In the rows, 128 means zero.
Known rows, with every step that occurs:
pagek zino lavaf zevu zimituk: [113 172 152 164 138 138 175  18 176 167 131 119 116 106 141 120 121  99]
zimituk zino velo zevu lavaf: [124 138 150 157 135 138 158  75 153 131  92  95 142 124 138 130 118 113]
zimituk zino zevu: [136 115 139 101 168 171 151  85 105 130 128 126 131 131 123 123 122  70]
zevu zimituk: [120 143 139 189 117 135 125  75 130 135 118 125 130  93 156 127 129 110]
zevu zimituk zino velo: [141 138 182 150 104 154 158  33 143 149 111 112 140  98 179 128 126 117]
zino zimituk: [135 123 149 100 134 135 122 101  92 128 130 113 112 137 122 115 133 137]
lavaf zevu zimituk zino: [136 152 141 189 108 170 166  65 134 142 115 104 135  76 167 119 118  73]
lavaf zevu zimituk zino velo: [144 156 179 162  85 159 171  28 152 153 110  99 135  94 185 121 115 109]
pagek zino zevu zimituk: [104 151 147 172 172 149 162   8 126 144 136 137 110 111 136 125 128  83]
lavaf zevu zimituk zino pagek: [140 145 162 164 116 170 182  13  88 123 115 107 120  76 162 122 119  85]
pagek zino velo: [126 144 173  97 129 118 177  59 160 150 140 127 114 145 135 133 129 163]
velo zevu: [101 130 111 147 157 121 153 135 160 121 123 103 128 123  92 124 127 103]
zino velo zevu zimituk: [101 149 160 185 124 116 154  45 174 137 106  98 129 107 140 125 126 119]
lavaf pagek zino: [130 156 124 129 144 144 186  93 173 156 138 126 113 123 112 133 140 115]
zevu lavaf pagek zino velo: [140 173 158 153 114 131 162  42 172 164 112 125 115 140 153 138 134 150]
zevu lavaf pagek: [141 155 114 184 111 142 111 110 140 143 100 125 130 122 147 133 134 114]
velo zevu zimituk zino: [107 135 124 194 155 158 179  76 156 130 108  94 142  74 125 121 127  55]
pagek zino: [118 140 134 123 152 128 174  98 147 139 145 131 115 126 115 131 130 129]
velo zino zimituk: [128 131 124  51 146 133 122  96 138 143 132  83 112 121 101 115 138 143]

Rows:
[142 144 132  98 136 141 132 103 175 161 117 124 131 143 114 127 136 105]  zino lavaf pagek
[137 127 133 150 161 170 121  72  90 128 107 131 134 129 147 127 118  73]  zimituk zino zevu lavaf
[131 167 119 178 137 143 156  79 159 155 118 129 116 119 133 136 137 116]  zevu lavaf pagek zino
[117 170 122 119 126 137 129  43 205 171 116  84 129  94 129 117 123 104]  velo zino lavaf zevu zimituk
[109 137 138 160 168 156 170  56 178 146 104  95 146  89 114 118 125  51]  velo zevu zimituk zino lavaf
[137 151 145 102 151 151 180  67 140 156 140 111  97 132 107 121 147 121]  lavaf pagek zino zimituk
[111 129 148 169 162 159 193  22 108 111 107  97 124  76 121 125 127  69]  velo zevu zimituk zino pagek
[122 137 129 168 153 140  92  78  96 123 109 139 122 143 142 128 120 102]  zino zevu lavaf
[136 153 142 156 127 154 169  73 183 148  86  89 139 122 134 131 127  95]  zimituk zino velo zevu lavaf pagek
[136 133 155 142 140 164 144  49 145 154 111 117 147  95 151 122 126  78]  zevu zimituk zino lavaf
[121 151 129 165 160 171 184  50 204 163  99  89 144  88 111 120 135  34]  velo zevu zimituk zino lavaf pagek
[113 161 145 121 149 126 216  60 216 159 126  98 112 138  96 129 137 122]  lavaf pagek zino velo zevu
[123 124 156 105 144 139 186  90 171 134 114  91 138 126 115 124 123 109]  zimituk zino velo zevu
[148 149 147 144 132 178 158  46 176 172 105 112 146  93 147 124 137  60]  zevu zimituk zino lavaf pagek
[135 134 144 174 126 165 153  71 124 139 115 116 142  78 161 126 128  82]  zevu zimituk zino
[113 139 144 179 149 148 118  39 116 132 120 134 121 112 147 122 126  80]  zino zevu zimituk
[ 94 145 121 210 146 128 151  84 161 126 111 102 130  90 121 122 129  84]  velo zevu zimituk
